What can hang from each mark
J794: J691 J902
J902: J383
J509: J942
J516: J383
J383: J516 J691 J902
J450: J96 J691 J902 J942
J942: J509
J96: J450 J794

Each row was made from one small tree. The marks that hang from a mark follow it in brackets, in the order of their numbers. Every link used is in the known rows. Write each row's tree.
Known rows
J383{J516 J691 J902}: [-0.44 -0.12 -0.35 -0.09 -0.13 -0.56  0.59 -0.34  0.78  0.28  0.17  0.03
 -0.36 -0.21  0.16  0.21  0.30 -0.26  0.78 -0.34  0.16 -0.08  0.34 -0.60]
J516{J383{J691}}: [-0.21  0.06 -0.38  0.01 -0.03 -0.39  0.44 -0.18  0.83  0.01  0.04 -0.03
 -0.27 -0.38  0.03  0.22  0.17 -0.20  0.46 -0.16  0.48 -0.18  0.12 -0.40]
J450{J96{J794{J691 J902{J383}}} J942}: [ 0.29  0.04  0.02  0.18 -0.08 -0.31 -0.17 -0.09 -0.57 -0.13  0.11  0.05
  0.06  0.17 -0.17  0.35 -0.07  0.44  0.07 -0.22 -0.22 -0.12  0.05  0.69]
J96{J794{J691 J902{J383}}}: [ 0.07  0.02 -0.04  0.23 -0.12 -0.53 -0.12 -0.48 -0.11 -0.01  0.10  0.09
 -0.09  0.01 -0.20  0.62  0.21  0.40  0.24 -0.30 -0.06 -0.21  0.25  0.68]
J383{J516 J902}: [-0.22 -0.13 -0.11 -0.15 -0.10 -0.36  0.42 -0.29  0.63  0.39  0.12  0.11
 -0.22 -0.15  0.20  0.29  0.31 -0.22  0.53 -0.30  0.03  0.06  0.30 -0.51]
J96{J794}: [-0.04  0.06  0.04 -0.02 -0.03 -0.09  0.09  0.05  0.16 -0.08  0.15  0.13
  0.05 -0.10  0.02  0.16  0.26  0.02  0.03 -0.14 -0.01  0.00 -0.02 -0.02]
J96{J450{J691 J902{J383} J942}}: [ 0.05 -0.04  0.02  0.08  0.12  0.27  0.03 -0.09 -0.16  0.06 -0.12 -0.32
 -0.14  0.17  0.08 -0.16 -0.10 -0.19 -0.12  0.28 -0.17  0.05 -0.09 -0.05]
J383{J691 J902}: [-0.26 -0.09 -0.29 -0.06 -0.13 -0.57  0.49 -0.26  0.66  0.15  0.22  0.10
 -0.22 -0.15  0.22  0.06  0.25 -0.15  0.67 -0.28  0.27  0.02  0.12 -0.34]
J450{J691 J902{J383{J516}} J942{J509}}: [-0.46 -0.15  0.15 -0.14  0.25  0.35  0.02 -0.02  0.00  0.22 -0.21 -0.03
 -0.27  0.00  0.02 -0.30 -0.01 -0.31  0.00  0.21  0.03 -0.15  0.02 -0.33]
J450{J96}: [-0.03  0.02 -0.18 -0.04 -0.03 -0.11 -0.01  0.22  0.16  0.00  0.24 -0.05
  0.05 -0.21  0.17  0.05  0.04  0.08  0.11 -0.18  0.03  0.10 -0.01 -0.09]
J516{J383{J902}}: [ 0.07 -0.03 -0.05 -0.17 -0.05 -0.46  0.48 -0.39  0.76  0.32 -0.08  0.21
 -0.19 -0.19  0.22  0.33  0.17 -0.17  0.43 -0.17  0.36  0.03  0.02 -0.36]
J96{J450{J691 J902 J942} J794}: [ 0.38  0.04  0.27 -0.05  0.12  0.47  0.02  0.15 -0.40 -0.27 -0.18 -0.11
  0.15  0.28 -0.14 -0.32 -0.15 -0.01 -0.50  0.38 -0.25  0.14 -0.36  0.02]
J96{J450{J902} J794}: [ 0.14  0.10 -0.02  0.05 -0.06  0.13 -0.06  0.00 -0.08 -0.14 -0.03 -0.01
  0.10  0.04  0.06 -0.02  0.11  0.14 -0.30  0.17 -0.20  0.02 -0.12  0.04]
J96{J794{J691 J902{J383{J516}}}}: [-0.12 -0.01 -0.11  0.16 -0.10 -0.51 -0.01 -0.54 -0.02  0.10  0.04  0.02
 -0.21 -0.03 -0.27  0.74  0.31  0.30  0.36 -0.36 -0.16 -0.30  0.43  0.42]
J450{J96 J691 J902 J942{J509}}: [ 0.06 -0.07  0.20 -0.24  0.24  0.56 -0.18  0.49 -0.31 -0.16 -0.14  0.04
  0.12  0.08  0.03 -0.69 -0.37  0.04 -0.41  0.32  0.08  0.13 -0.43 -0.06]
J450{J96{J794} J691 J942{J509}}: [ 0.10  0.01  0.36 -0.31  0.23  0.37 -0.17  0.56 -0.51 -0.24 -0.08  0.13
  0.26  0.14 -0.15 -0.57 -0.31  0.01 -0.46  0.20  0.03  0.10 -0.41  0.07]
J902{J383{J516 J691}}: [-0.75 -0.04 -0.50  0.10 -0.06 -0.51  0.38 -0.32  0.64  0.24  0.21 -0.20
 -0.50 -0.37  0.14  0.34  0.45 -0.31  0.76 -0.35  0.13 -0.30  0.47 -0.45]
J509{J942}: [-0.14  0.10  0.10  0.08 -0.10  0.14 -0.35  0.07  0.45  0.05  0.26 -0.10
  0.04 -0.13  0.10  0.18  0.14 -0.42  0.15 -0.23  0.22  0.06  0.29 -0.17]
J794{J902}: [ 0.11 -0.05  0.01  0.10 -0.12 -0.23  0.04 -0.06  0.27  0.16  0.06  0.17
  0.09 -0.10  0.03  0.37  0.05  0.10  0.24 -0.24 -0.02  0.06  0.26  0.08]
J516{J383{J691 J902}}: [-0.14 -0.03 -0.31 -0.13 -0.07 -0.66  0.67 -0.44  0.89  0.19  0.00  0.12
 -0.33 -0.24  0.18  0.22  0.19 -0.22  0.67 -0.22  0.48 -0.11  0.07 -0.43]
J96{J794{J902{J383}}}: [-0.06  0.01  0.12  0.10 -0.05 -0.46  0.03 -0.30 -0.03  0.15  0.04  0.20
 -0.06  0.01  0.02  0.52  0.27  0.17  0.22 -0.23 -0.19 -0.17  0.20  0.36]
J902{J383}: [-0.36 -0.01 -0.20  0.11 -0.03 -0.29  0.08 -0.21  0.41  0.25  0.19 -0.05
 -0.21 -0.25  0.23  0.32  0.32 -0.14  0.41 -0.24  0.10 -0.08  0.23 -0.12]
J942{J509}: [-0.33 -0.02 -0.01 -0.09 -0.05  0.04 -0.15  0.21  0.36  0.15  0.04  0.22
  0.11 -0.27  0.10 -0.13  0.03 -0.17  0.04 -0.10  0.34  0.06  0.13 -0.26]
J902{J383{J516}}: [-0.54 -0.05 -0.25  0.06 -0.04 -0.32  0.19 -0.28  0.49  0.36  0.15 -0.13
 -0.36 -0.30  0.16  0.45  0.40 -0.26  0.52 -0.31 -0.01 -0.18  0.42 -0.38]

Write each row's tree
[-0.28 -0.12  0.19 -0.09  0.23  0.35 -0.10  0.04 -0.07  0.10 -0.19  0.01
 -0.13  0.05  0.09 -0.42 -0.11 -0.18 -0.10  0.26  0.15 -0.07 -0.18 -0.08] => J450{J691 J902{J383} J942{J509}}
[-0.54 -0.09 -0.38  0.15 -0.09 -0.65  0.32 -0.41  0.49  0.31  0.10 -0.04
 -0.41 -0.24  0.03  0.55  0.30 -0.11  0.78 -0.40 -0.02 -0.31  0.60 -0.16] => J794{J902{J383{J516 J691}}}
[ 0.00 -0.04 -0.21  0.28 -0.17 -0.51 -0.11 -0.48  0.15  0.15  0.11  0.00
 -0.14 -0.09 -0.10  0.61  0.15  0.28  0.43 -0.35  0.07 -0.13  0.42  0.48] => J794{J691 J902{J383}}
[-0.06  0.02  0.04 -0.02 -0.15  0.30 -0.22  0.40  0.02  0.18 -0.08  0.13
  0.31 -0.05  0.07 -0.30 -0.26 -0.34 -0.23  0.08  0.19  0.19  0.16 -0.38] => J96{J450{J942{J509}}}
[-0.38 -0.06  0.06  0.03  0.05  0.21 -0.14  0.08  0.07  0.24 -0.07  0.17
 -0.08 -0.07  0.26 -0.24  0.00 -0.22  0.00  0.13  0.17 -0.11  0.00 -0.16] => J450{J902{J383} J942{J509}}
[ 0.18  0.02  0.35 -0.17  0.15  0.61 -0.22  0.31 -0.45 -0.20 -0.33  0.07
  0.25  0.27 -0.14 -0.63 -0.32 -0.04 -0.68  0.48 -0.07  0.09 -0.36  0.00] => J96{J450{J691 J902 J942{J509}} J794}
[ 0.32  0.07  0.09  0.08 -0.17 -0.19 -0.11 -0.03 -0.14  0.02 -0.06  0.13
  0.27  0.08 -0.12  0.33 -0.02  0.19 -0.15 -0.08 -0.25  0.07  0.16  0.24] => J96{J450 J794{J902}}
[-0.16  0.03 -0.25  0.17 -0.07 -0.05 -0.07 -0.24  0.16  0.19  0.02 -0.21
 -0.17 -0.10  0.27  0.15  0.16 -0.06  0.06  0.06 -0.09 -0.06  0.13 -0.06] => J96{J450{J902{J383}}}
[ 0.09 -0.04  0.19 -0.12  0.10  0.63 -0.21  0.31 -0.19 -0.04 -0.29 -0.04
  0.20  0.15 -0.04 -0.62 -0.39 -0.17 -0.48  0.42  0.08  0.19 -0.20 -0.20] => J96{J450{J691 J902 J942{J509}}}
[ 0.22  0.13 -0.19  0.14 -0.18 -0.12 -0.19 -0.14 -0.09 -0.23  0.11 -0.13
  0.16 -0.02 -0.24  0.22  0.07  0.24 -0.15 -0.09  0.01  0.04  0.10  0.27] => J96{J450 J794{J691}}
[ 0.29  0.04  0.09 -0.04 -0.04 -0.26 -0.05  0.13 -0.24 -0.10  0.08  0.22
  0.19  0.04 -0.02  0.26 -0.02  0.40 -0.07 -0.17 -0.26  0.02 -0.07  0.38] => J450{J96{J794{J902}}}
[ 0.50  0.00  0.40 -0.12  0.14  0.09  0.03  0.29 -0.59 -0.24 -0.07  0.10
  0.23  0.30 -0.23 -0.07 -0.28  0.26 -0.25  0.04 -0.32  0.13 -0.28  0.38] => J450{J96{J794{J902}} J691 J942}
[ 0.12  0.05 -0.09  0.14  0.02  0.01 -0.15 -0.07 -0.47 -0.27  0.14 -0.10
 -0.10  0.12  0.01  0.02  0.06  0.38 -0.11  0.03 -0.14 -0.18 -0.26  0.51] => J450{J96{J794{J691}} J902{J383} J942}
[ 0.32  0.07  0.01  0.30 -0.21 -0.26 -0.20 -0.27 -0.45  0.02 -0.02 -0.02
  0.13  0.23 -0.23  0.44 -0.06  0.22 -0.01 -0.12 -0.20 -0.06  0.27  0.55] => J96{J450{J942} J794{J691 J902{J383}}}
[ 0.17 -0.02 -0.03 -0.01  0.08  0.29 -0.03 -0.05  0.04 -0.09 -0.11 -0.24
 -0.01  0.05 -0.01 -0.18 -0.07  0.04 -0.23  0.25 -0.08  0.14 -0.14 -0.08] => J96{J450{J691 J902}}
[ 0.12  0.07  0.06 -0.09 -0.04  0.17 -0.35  0.39 -0.45 -0.30  0.09  0.17
  0.29  0.03 -0.20 -0.30 -0.23  0.25 -0.33 -0.02  0.18  0.01 -0.18  0.28] => J450{J96{J794{J691}} J942{J509}}
[ 0.27  0.11 -0.17  0.16 -0.13  0.06 -0.23 -0.19 -0.17 -0.31  0.02 -0.11
  0.09  0.05 -0.17  0.08  0.06  0.39 -0.29  0.11 -0.06 -0.01 -0.07  0.35] => J96{J450{J902} J794{J691}}
[ 0.12  0.06  0.34 -0.20  0.09  0.41 -0.19  0.37 -0.39 -0.11 -0.23  0.07
  0.33  0.22 -0.21 -0.49 -0.29 -0.20 -0.55  0.29  0.04  0.15 -0.18 -0.09] => J96{J450{J691 J942{J509}} J794}
[ 0.13  0.02  0.18  0.03  0.17  0.27  0.02 -0.09 -0.43 -0.10 -0.17 -0.21
 -0.06  0.29 -0.02 -0.16 -0.01 -0.07 -0.31  0.34 -0.29 -0.04 -0.25  0.14] => J96{J450{J691 J902{J383} J942} J794}
[ 0.29 -0.02  0.11  0.02  0.08  0.48  0.02  0.15 -0.12 -0.09 -0.12 -0.21
  0.07  0.18 -0.02 -0.32 -0.22 -0.13 -0.30  0.33 -0.12  0.21 -0.19 -0.16] => J96{J450{J691 J902 J942}}
[-0.21  0.05 -0.20  0.07  0.08 -0.15  0.20  0.07 -0.25 -0.21  0.15 -0.09
 -0.24  0.04  0.19 -0.17  0.13  0.10  0.13  0.05 -0.13 -0.25 -0.27  0.12] => J450{J96{J794} J902{J383{J691}} J942}
[ 0.21  0.01  0.14 -0.19  0.25  0.20 -0.02  0.13 -0.33 -0.40 -0.01 -0.08
 -0.02  0.11 -0.05 -0.26  0.00  0.36 -0.34  0.21 -0.22  0.02 -0.54  0.27] => J450{J96{J794} J691 J902}
[ 0.36  0.06  0.17  0.09 -0.22  0.08 -0.43  0.11 -0.48 -0.07 -0.20  0.27
  0.45  0.20 -0.36 -0.01 -0.37  0.22 -0.38  0.03  0.03  0.06  0.16  0.43] => J96{J450{J942{J509}} J794{J691 J902}}
[ 0.14 -0.01 -0.03  0.01  0.02  0.29  0.00  0.34 -0.09 -0.10  0.10 -0.02
  0.07 -0.01  0.21 -0.23 -0.11  0.06 -0.10  0.08 -0.10  0.12 -0.25 -0.11] => J450{J96 J902 J942}
[ 0.01  0.01  0.05  0.00 -0.09  0.50 -0.27  0.33 -0.05  0.10 -0.19  0.10
  0.24  0.02  0.13 -0.45 -0.28 -0.19 -0.38  0.29  0.10  0.13 -0.02 -0.30] => J96{J450{J902 J942{J509}}}
[ 0.05 -0.02  0.17 -0.12  0.05  0.44 -0.19  0.36 -0.12  0.04 -0.19 -0.02
  0.26  0.09 -0.12 -0.47 -0.38 -0.33 -0.34  0.23  0.17  0.23 -0.02 -0.29] => J96{J450{J691 J942{J509}}}
[ 0.27 -0.05  0.12 -0.11  0.21  0.41  0.04  0.31 -0.25 -0.22  0.01 -0.16
  0.00  0.11  0.04 -0.40 -0.21  0.08 -0.23  0.23 -0.13  0.15 -0.44 -0.02] => J450{J96 J691 J902 J942}
[ 0.23  0.00  0.08  0.01  0.02  0.30  0.04  0.21 -0.06 -0.01 -0.03 -0.23
  0.15  0.11 -0.10 -0.17 -0.22 -0.29 -0.15  0.14 -0.04  0.25 -0.01 -0.26] => J96{J450{J691 J942}}
[ 0.16  0.04  0.14 -0.21  0.20  0.03  0.04  0.21 -0.26 -0.33  0.10 -0.08
  0.06  0.06 -0.11 -0.12  0.01  0.21 -0.21  0.02 -0.14  0.06 -0.36  0.20] => J450{J96{J794} J691}
